In the rows, zero is written as 128.
Known rows, with every step that occurs
nadek, nenoz, nupid: [144 100 106 123 159 111 141 117  83  93 143 119 150 124 125 133 145 193
  92 100 145 159 159 194 142 159 137 136 145 105 100 124 124  99  97 126
 141 105 124  59 131 111 113 128 181]
zozi, kimekup: [ 73  81 120  48 108  93  73 106 146 115 146 103 119 131 130 124 135 145
 161  98 110 110 106  65 128 111 127 118 137 133 140 122  77 103 102 124
  99 125 167 149  96 110 115 162 111]
lasi, rurope, zozi, kimekup: [115  89 176 108 126 124 128 137 131 102 119 142 121 117 129 162 171  98
 183 133 120 113 165 117 169 113 163 120 169 199 101 141 120 106 140 143
 143  98 118 126 147 142 102 139 124]
nenoz, nupid, besef, nadek, kimekup, gefuri: [142  79 100 194 108 134 108 141 107  75 164 130 121  99  66 139  80 182
 113 123 149 132 123 179 125 152 128 137 190 124 129  79 155 160 137 107
 134 105 127  94 133 120  90 122 137]
besef, nupid: [132  93 136 132 109 138 115 126  89 109 183 137 162 138  89  96 133 130
  67  73 145  85 132 141 104 160 125 132 164 135 137 125 105 134 128 118
 102 131 154 173 103 149  98 112  98]
nadek, kimekup, gefuri: [164 148 131 130 124 136 185 163 181 132 144 115 174 121 147 138 119 139
 132 123 174 157  90 119 103 142 113  92 161 119 116 136 154 177 109 115
 114 151 127 119 132 129 142 118 111]
ratu, rurope, gefuri, risub: [116 113 127  70 106 149 108 157 121 131 100 111  92 107 139 127 142  99
 165 139  91 101 177 104  96  99 108 135  62 116 148 136  59 104 140  98
 181 192 113 111 107 171 130 211  96]
kimekup, lasi, rurope: [150 153 202 106 109 141 140 113 134  93 101 129 171 105 144 135 144  86
 161  91 108 148 155 156 175 185 155 139 113 187  84 138 166 130 108 135
 124 151 110 125 159 111 128 132 113]
besef, nadek, nenoz, nupid: [158 117 121 147 134 143  75 111 111  81  82 144 118 128 131 152 101 163
  78  74 128 152 135 165 183 164 129 105 176 113 100 130 145 126 125 132
 140 124 151  51 112 130 152  56 168]
nadek, nenoz: [137 142 119 108 172 122 158 115 107 118 112 123 146 151 173 144 158 180
 102 111 140 167 142 162 148 127 131 125 138  93 108 145 119 100 121 130
 128 104 141  66 126 116 137 117 138]
zozi, rurope, gefuri, risub: [116 106 124 137 117 113 129 159 134 107 106 148  90 124 134 100 126 146
 132 169  99 178 191 103  94  88 138 138 108 137 189 105  55 111 124 150
 212 154 119 116 119 154 126 161 151]
kimekup, nadek, nenoz, nupid: [166 126 140 154 195 115  82 116 107 134 159 105 127 121 112 127 113 155
 110 111 147 114 121 186  95 175 109 141 175  81  90 158 109  84  85 141
 151  93 130  97 132  95 126  70 209]
takasan, ratu: [ 78 128 116 118  95 108 155 124 111 121  99  64 129 139  80  95 149 130
  85 190 100 144  72 125  98 124 118 108 186 189 169 141 153 132 185 127
  92 154 151 158 125 160 104 110 105]
rurope, zozi: [115 107 126 127 104 108 151 137 122 126 139 162  98 163 133  82 167 133
  99 180 106  77 118 189 145  99 153 120 157 181 110 126 125 123 158 144
 144  93 113 101 137 132  90 108 135]
nenoz, nupid, besef, nadek: [131  59 101 185 106 135  80 121  89  62 162 124 109 101  63 130  85 178
 102 131 125 119 130 177 131 151 136 142 185 123 132  75 138 143 149 108
 135 108 131  94 133 121  76 118 142]
nadek, kimekup, lasi, rurope, ratu: [171 154 171 147 117 157 186 113 178 102 129 103 202 112 170 115 149  85
 172 116 158 188 146 113 147 174 141 103 141 150  73 116 174 171  89 142
 108 153  95 122 171 112 134 110 151]
nadek, kimekup, lasi, rurope, zozi: [175 157 171 148 125 154 185 116 174 103 128 110 190 119 161 114 155  85
 171 122 170 163 146 135 148 161 149 104 140 151  84 127 166 166  99 146
 132 158  98 122 175 110 117 109 128]
lasi, rurope, ratu, kimekup, nadek: [139 120 179 137 147 140 145 127 162 112 113 133 145  91 141 176 153  62
 173 138 103 151 175  97 177 140 131 120 156 156  62 130 138 113 117 149
 104  85  92 148 146 148 154  93 187]
rurope, ratu, takasan: [120 112 110 143 101 131 185 142  93 146 170 145 143 148 165  78 143 145
 127 198  77 150 101 112 124 135 165 130 136 146  80 116 155 126 160 135
  77  80 130 127 137 155 133  99 180]
ratu, takasan: [122 108 112 142 128 153 161 150  76 136 180 110 169 135 143 103 140 145
 128 171 106 117  74 121  92 132 180 138 143  83 115 155 144 134 185 107
 119 135 159 134 140 144 108 110 101]
lasi, rurope: [146 105 186 131 126 155 125 141 135  85 101 119 162  97 134 189 151 101
 153 132 116 145 149 110 146 154 145 110 157 164 120 142 141 127 137 123
 136 131 119 107 155 152 125 118 123]
nupid, besef, nadek, kimekup, ratu, takasan: [127 132 118 218 147 191 148 116 120 120 120 132 124 162 144 152  68 155
 139 156 153 142 105 120 129  97 139 133 192  74 135 114 152 170 202 117
 118 107 154 119 143 124 124  99  73]
gefuri, rurope, ratu: [106 149 100 119  89  95  89 133 101 163 147 146  99 149 127  77 130 129
  75 118  65 154 149  82 137 141 135 108  80 143 179 139 108 146 115 170
  86  98 128 145 138 156 165 143 150]
ratu, rurope, nadek, nenoz: [149 150  81 118 162 110  90 119  99 182  99  94  77 112 171 159 152 136
 173  87 150 112 187 109  98 114 108 139  34  64 150 136 138  97 105  90
 140 189 124 102 137 125 154 179 127]
nenoz, nupid, besef: [119  56 102 175 107 117 106 129  82  69 189 113 126 101  61 120 104 183
 118 150 125 113 133 185 110 144 134 154 166 126 136  73 132 138 142 102
 133  97 123 109 142 113  59 155 142]
kimekup, lasi, rurope, zozi: [146 149 204 110 105 130 165 118 132 101 105 151 149 123 144 117 159  85
 162 111 111 128 166 189 189 164 165 146 116 213  73 134 169 132 121 146
 134 129  97 125 165 113 117 127 123]
risub, gefuri, rurope, zozi, kimekup: [108 138 123 143 107  86  94 138 103 165 130 195 116 147 105  85 126 131
  57 162 127 101  97 121 144 102 140 150  79 148 198 137  85  90 148 129
 159 121 144 120  96 147 130 157 116]
rurope, ratu: [119 106 125 120  86 111 154 126 134 120 131 147 120 140 162  90 142 137
 106 180  77 157 120 121 140 143 130 112 141 170  95  93 143 128 126 142
  81  78 116 109 131 143 140 103 188]
rurope, nadek, nenoz, nupid: [182 112  81 141 170 143 146 129  93 124 140 113 105 110 144 159 126 191
 161  86 152 145 167 159 111 148 117 153  55  95 148 108 201  94  84 133
 141 123 138  96 129  94 121 119 192]
nenoz, nadek, kimekup: [171 111 133 138 140 193  82 133 148 151 137  93 165 151 132 137 116 147
 136 110 181 137  90 135  90 134  84 128 192 119 111 132 168 169 139  72
 128 135 132 126 131  83  89  75 113]
nadek, kimekup, lasi, rurope, ratu, takasan: [173 152 161 155 127 169 197 121 161 115 146 103 210 116 172 109 149  83
 187 129 154 188 136 109 140 175 159 112 137 135  71 124 180 171 108 141
 111 156 103 135 174 116 125 109 142]
kimekup, nadek: [150 136 163 144 161 128  65 124 141 144 146 102 113 123 117 116 105 119
 121 143 120  89  82 141  73 161 106 124 173 103 115 158 108 107 105 136
 140 108 139 134 129 110 135  64 162]
risub, gefuri, rurope: [128 145 132 170 109 108  88 142 102 152 119 178 146 135 106 103 109 136
  38 157 127 124  89 113 125 131 126 144  75 124 207 136  96 103 148 115
 154 137 146 111 104 149 147 142 114]
kimekup, nadek, nenoz, nupid, besef: [152 128 136 169 208 115  90 114  98 136 160 109 116 134 106 124 102 160
 125 122 152 124 128 189  91 155 109 152 174  71  97 150 113  82  98 139
 153  77 130 100 139  93 115  82 191]
ratu, kimekup, nadek, nenoz, nupid: [121 145 122 107 204  98 108  96 162 135 162 108 135  92 119 139 134  85
 128  87 138 107 149 150 163 124 101 139 131  37  56 135  99  94  83 143
 131 104 116 166 103  94 139  91 178]
rurope, ratu, kimekup: [100 120 114 105 109  99 167 108 165 129 139 147 127 119 158 106 151  93
 120 154  81 146 142 108 181 109 121 114 115 127  60  86 125 123 112 151
  64  77 100 156 112 138 147 107 200]
nadek, kimekup: [157 125 125 150 123 155 147 122 181 109 145  84 184 123 148 112 144 122
 132 139 164 159  97  97 106 142 124  83 160  94 124 118 138 172 112 124
 122 160 130 111 149 120 115 105 127]
zozi, kimekup, nadek: [ 91 100 135  66 147  93  32 101 148 143 159  92 105 131 118 120 111 130
 172  97 121  94  94  71  98 126 113 128 157 112 123 146  69  85  86 143
 108 113 168 167 100  98 124 125 141]
nupid, besef, nadek, kimekup, gefuri, risub: [135 126 128 182 133 187 139 138 156  99 116 147 100 152 120 161  74 163
 145 136 148 149 101 122 142  77 119 123 172 112 159 106 143 170 173 104
 134 109 133 104 132 128 109 114  56]
rurope, lasi: [139 146 152 101 113 176  77 108 154  86  88 168 151 133 106 157 161 117
  77 136 102  97  85 136 108 162 138  92 136  97 116 141 119 134 126 126
 116 154  92  64 163 135 121 112 136]
nupid, besef: [102 102 125 167 135 142 129 120 116 110 141 121 110 152 119 135 113 179
 136 168 118 129 114 139 113  86 129 150 157 105 165 100 127 132 183 101
 109  90 137 120 149 115  80 151  68]
risub, gefuri: [138 110 148 168 113 129 127 138 129 120 106 168 166 129 118 117 123 140
  63 198 133 118  61 142 126 130 125 148 116 136 157 114 115  92 156  92
 154 136 141  87  96 141 126 116 124]

Rows
[168 155  95 129 137 121  95 116 129 172 115  82  98  96 163 131 146 101
 194  88 156 115 165  90  85 133 110 131  28  72 144 122 157 134  97  91
 133 227 112 128 148 119 147 176 122] | ratu, rurope, nadek, kimekup, lasi
[113 125 110 110 113  72  91 127 107 166 116 128  73 131 143  99 176 100
 122 150 122  68 155 146 119  96 137 120 109 122 118 139  90 117 147  96
 149 169  97  98 141 151 124 175 113] | ratu, rurope, zozi
[ 80 139  95  89 101  71  72 130  97 170 163 152  69 162 114  73 142 133
  95  96  96 102 149  98 141  98 156 117  90 144 192 157  73 130 124 172
 126 108 141 161 129 138 126 170 112] | gefuri, rurope, zozi, kimekup
[136 123 143  73  94 131 184 198 158 109 129 186 115 126 112 165 103 157
 136 114 112 105  84 159 126  95 120 124 100 183 143 141 117 153 111  97
 149 120 111 117  95 149 141 160  53] | kimekup, gefuri, risub
[ 95 143  91 153 123  21 137 134 149 166 121 168  91 116 144 104 141 133
 110 155 122 182 176  98 148  96 135 131 132 123 121  88  90 130  99 147
 127 109 101 147 127 143 171 128 200] | zozi, rurope, ratu, kimekup, gefuri
[ 80 143 107 110 160  84 147 102 126 133 129  59 129 109  63 105 147  92
  97 145 127 129 108 147 131 120  98 131 181 130 112 141 129 110 148 144
  96 132 132 202 105 135 114  94 161] | takasan, ratu, kimekup, nadek, nenoz, nupid
[ 90 116 170  39 109 100  92  95 146 107 127 111 142 116 138 136 141 112
 205  60 116 133 149  85 168 143 146 139 120 176 100 132 107 103  88 139
 102 135 147 166 121  99 123 177 112] | zozi, kimekup, lasi, rurope
[154 154 153 139 206 124  92 117 128 157 136 113 123 142 145 125 116 146
 119 119 143 123 110 163  98 150 105 133 172  75  99 175 110  81  95 142
 147  95 139  95 131 100 142  66 173] | kimekup, nadek, nenoz
[ 77 110 123  27 107  75 108 144 143 140 143 134 110 127 126 151 108 168
 165  79 126 107 101  85 126 117 119 130 145 159 125 137  89 110  98 116
  91 111 174 159  80 119 134 180  91] | zozi, kimekup, gefuri
[173 140 154 127 132 189  93 120 151 151 132  94 174 152 139 122 113 135
 146  89 179 144 101 156 103 152  96 145 164 138  95 131 186 170 127  80
 127 145 125 136 139  66  94  85 116] | nenoz, nadek, kimekup, lasi
[125 146 116 186 111 112 127 150  84 172 138 192 142 145 121  79 118 135
  49 187 107 136  88 105 131 128 143 155  74 129 182 134 108 103 161 122
 134 113 141 118 107 159 155 137 140] | risub, gefuri, rurope, ratu, takasan
[ 75 151  98  98 106  74  92 125  84 176 151 163  74 170 119  87 122 123
  96  92 104  89 155 107 143 101 154 118  90 150 179 157  70 137 114 185
 128  97 136 170 120 135 151 170 107] | gefuri, rurope, zozi, kimekup, ratu
[ 95 141  77 116 115  96 123 124  95 163  86  46  86 123  90 113 155 109
 130 166 123 118 112 100  73 116 101 121 112 158 188 138 163 122 172 104
 101 202 148 166 131 162 130 154 104] | takasan, ratu, rurope, nadek
[124 158 162  81 147 126 161  94 176 112 128 122 154  76 146 159 154  44
 180  66 122 127 181 135 207 129 125 148  60 107  69 117 157 124  97 141
 112 150 100 194 128 101 140 132 129] | ratu, kimekup, lasi, rurope, nadek
[ 69 161 142  87 119  89 199 103 141 123 103  87 134 120  86 103 175  55
 122 152 113 129 129 151 177 107 128 131 156 197 105 139 163 131 173 147
  93 146 114 215 125 144 112 119 114] | takasan, ratu, kimekup, lasi, rurope, zozi
[161 139  99 187 137 117 104 140  77 157 132 175 128 120 101 120 107 161
  63 132 144 131 125 132 123 137 121 166  36 108 214 127 133  86 117 121
 169 137 144 101 102 131 147 152 153] | risub, gefuri, rurope, nadek, nenoz, nupid
[142  66  99 200 108 142  86 121 104  64 170 115 124 101  69 130  88 170
 110 130 138 132 126 167 125 153 132 133 184 109 131  74 145 156 140 111
 138 114 125 101 138 117  78 117 149] | nenoz, nupid, besef, nadek, kimekup
[158 166  77 151 131 140  90 137 114 168 155 103 106 125 131 117 116 135
 128  74 126 150 146  59  96 144 123 113  23  81 229 145 152 160  95 160
 125 157 144 165 148 123 154 148 125] | gefuri, rurope, nadek, kimekup
[144 104 182 141 126 144 149 145 128  99 112 150 129 121 132 164 168  95
 152 151 118 116 166 151 162 126 165 113 171 202 103 142 144 122 154 144
 155 103 101 100 160 153 107 111 136] | lasi, rurope, zozi
[121 146 110 160 128  83  63 112 137 128  95 165 113 126 112 127 162 140
  78 150 130 152 144 102  91 128 154 107 140  86 164 118  82 134 105 137
 156 175  92  80 173 134 138 123 171] | zozi, rurope, lasi
[ 82 113 138  68  98  79 134 112 129 128 146 162  89 162 141  70 160 126
 151 125 111  82 133 161 166  96 158 140 128 202  94 124 107 103 124 161
 125  99 124 142 122 104  90 146 126] | rurope, zozi, kimekup, lasi
[167 130 131 156 153 205 127 135 123 165 141 105 183 165 143 149  89 136
 144 120 187 127  87 146  82 134 107 141 193 107  83 143 176 178 150  87
 131 121 140 144 128  86 121  71 104] | nenoz, nadek, kimekup, ratu, takasan
[152 142 112 182 122 127  97 145  98 167 120 172 121 124 111 116 104 144
  67 149 130 122  99 103 114 126 120 154  30 112 225 130 127  97 135 118
 157 145 148 122 102 140 148 143 125] | risub, gefuri, rurope, nadek
[127 110 173 122 129 138 161 129 158 102 108 139 151  90 149 172 164  68
 172 138  98 163 176  91 188 133 139 112 145 163  68 115 142 122 121 140
  98  94  92 141 142 157 147 110 171] | lasi, rurope, ratu, kimekup
[163 128 139 146 148 196 113 125 138 161 121 107 176 159 144 158  89 130
 136 112 185 125  93 151  91 135  88 132 188 122  90 131 169 177 136  89
 132 124 131 138 122  83 124  77 112] | nenoz, nadek, kimekup, ratu
[ 84 104 124  56  96  83 162 155 142 128 148 182  68 159 115 109 143 145
 157 134 116  64 112 155 153  60 147 127 130 207 110 133  90 114 120 139
 140  83 120 139  98 126  98 162  97] | rurope, zozi, kimekup, gefuri, risub
[112 172 129 118 130 133 122 105 112 154  62 160 135 139 147 182 107  78
 102 128 134  63 139 137 106 144 133 115 117  95  77 140  94 145 120 129
 133 167  98 113 132 143 216 162 102] | kimekup, ratu, rurope, lasi
[140 159  81 129 123 124  73 139  88 172 147 120  82 129 124 121 115 144
 119  72  99 132 148  76 107 138 124 123  16  99 232 149 144 141 106 159
 124 145 148 162 135 131 153 152 126] | gefuri, rurope, nadek
[149 147 132 165 131 157 194 113 168 124 125 104 196 138 163 142 106 103
 127 142 176 141 108 114 100 145 129  90 163  99  94 116 134 185 100 146
 128 146 122 134 137 117 169 101 120] | nadek, kimekup, ratu
[169 132 133 118 118 158 203 171 197 109 144 129 167 118 139 148 114 133
 151 121 166 151  84 116 108 115 119  88 131 129 128 131 130 184  95 110
 142 157 105 119 124 134 135 136  80] | nadek, kimekup, gefuri, risub
[119 129 125 179 160 161 116 110 109 107  95 144  90 165 141 159  94 190
 117 129 138 156 129 142 156  90 129 142 178  89 141 119 137 124 192 113
 121  87 156  81 142 120 114 103  88] | nupid, besef, nadek, nenoz
[116 117 127 178 129 163  92 115 123  99 109 140  85 152 123 146  85 173
 117 148 119 141 106 129 146  95 125 134 179 105 158 105 135 145 197 110
 118  95 154 101 140 127 104 105  78] | nupid, besef, nadek
[ 58 109 119  32 116 116 115 116 128 142 106 127 104 134 147 155  99 108
 186 101 114  86 156  69 118  92 120 136  98 135 116 128  43 103  97 139
 138 140 149 174  70 130 175 219  92] | zozi, kimekup, ratu, rurope, gefuri, risub
[133 160 137 160 116 130  75 133 111 145  98 206 147 136  94 118 123 123
  23 156 121 111  79 112 121 142 133 136  72 111 201 146  92 106 146 119
 152 154 124  90 121 154 148 142 117] | risub, gefuri, rurope, lasi
[127  95 163  63  97 213 180 177 148  62 116 141 119 125 132 118 116 132
 153 167  62 133 151 134 109 106 117 137  91 168 160 121  83 104 147 146
 186 127 122 120  83 164 105 163 110] | rurope, gefuri, risub
[135 134 127 186 136 171 123 133 148 110 112 142 105 150 130 156  77 172
 132 135 150 149 106 125 138  99 117 124 191  98 150 110 150 167 183 108
 115 103 148 102 139 126 119 108  68] | nupid, besef, nadek, kimekup, gefuri
[ 71 139 108  87 102 113 142 138  97 150  80  49  94 129  96  95 155 103
 110 189  97 127 133 111  80 119  98 125 154 168 173 145 118 113 196 112
 114 192 148 163 113 182 126 169 110] | takasan, ratu, rurope, gefuri
[108 142 137  97 119 153 168 135 110 143  73 153 114 132 163 161  86  84
 142 142 117  83 173 137 103 114 116 138  92 125  95 132  75 133 131 136
 174 152 116 136  92 158 206 183  93] | kimekup, ratu, rurope, gefuri, risub
[122 178 109  99 100  91 160 197  93 191 157 180 102 144 131 119 101 167
  96 108 102 132 111 124 129 142 138 131 101 164 141 168 137 153 134 135
  86  89 144 150 116 160 182 158 112] | kimekup, gefuri, rurope, ratu, takasan
[177 152 175 140 124 166 174 112 184 102 130  91 205 105 157 129 147  78
 175 109 167 177 139 116 137 176 141 104 138 136  88 127 169 175  91 135
 123 170 106 127 172 109 127 115 125] | nadek, kimekup, lasi, rurope
[109 164  90 121 115 104 139 112 112 165  91  39 107 118 105  99 156  92
 148 149 137 135 117 104  78 124 105 122 102 156 172 140 181 140 155 109
  99 215 131 172 139 146 132 154 108] | takasan, ratu, rurope, nadek, kimekup, lasi
[111 146 183  59 134 145 179 111 187  90 123 134 166  80 138 152 148  33
 180  82  99 129 190 134 215 108 127 148  70 127  66 123 117 121 105 146
 137 143  90 189 107 118 131 151 108] | ratu, kimekup, lasi, rurope, gefuri, risub
[ 77  93 120  81 105  87 129 120 131 128 153 154  77 161 130  85 165 143
 144 149 113  77 125 142 152  81 153 124 152 181 112 122  98 102 138 150
 126  88 134 133 115 121  89 139 128] | rurope, zozi, kimekup
[117 163 127 102 207 103 119  95 173 147 148 112 135 108 137 145 137  81
 130  85 139 109 136 139 167 106 100 134 126  34  65 148  96  93  92 142
 124 105 122 169 104 100 145  83 164] | ratu, kimekup, nadek, nenoz
[ 58 139 106  93 120  94 170 107 148 123 116  63 132 116  78 108 156  81
  93 163 108 132  94 115 144  99 104 114 166 146 138 132 134 132 175 129
  81 151 140 206 107 153 110 113 106] | takasan, ratu, kimekup
[184 139  99 166 152 181 177 127 151 143 126 106 134 121 173 166  96 133
 180 116 167 133 127 102  83 141 114 119  67  88 141 104 206 154  92 149
 131 152 131 147 132 102 160 104 152] | rurope, nadek, kimekup, ratu
[154 155 107 172 143 123 112 144  94 168 115 175 124 135 126 123 109 157
  68 136 140 140 112 115 123 123 118 163  33 100 219 138 127  89 129 122
 161 137 148 108 106 135 160 144 129] | risub, gefuri, rurope, nadek, nenoz
[196 131  97 142 137 180 184 166 174 133 141 119 113 112 150 165 103 149
 203 101 162 138 112 102  87 118 106 118  46 112 174 112 205 159  88 120
 137 157 123 136 127 112 139 126 117] | rurope, nadek, kimekup, gefuri, risub
[133 103 101 147 171 116 148 114  76  96 154 125 137 134 120 141 133 212
 112 117 150 167 167 198 143 129 135 154 157  90 113 110 123  97 120 122
 140  86 127  69 139 104  92 141 159] | nadek, nenoz, nupid, besef
[120 103 178  93 124 116 146 153 132 111 114 160 116 120 132 178 158 109
 182 124 128 107 165 128 171 114 159 121 172 215 102 150 127 111 139 140
 140  93 120 125 139 147 119 145 120] | lasi, rurope, zozi, kimekup, gefuri
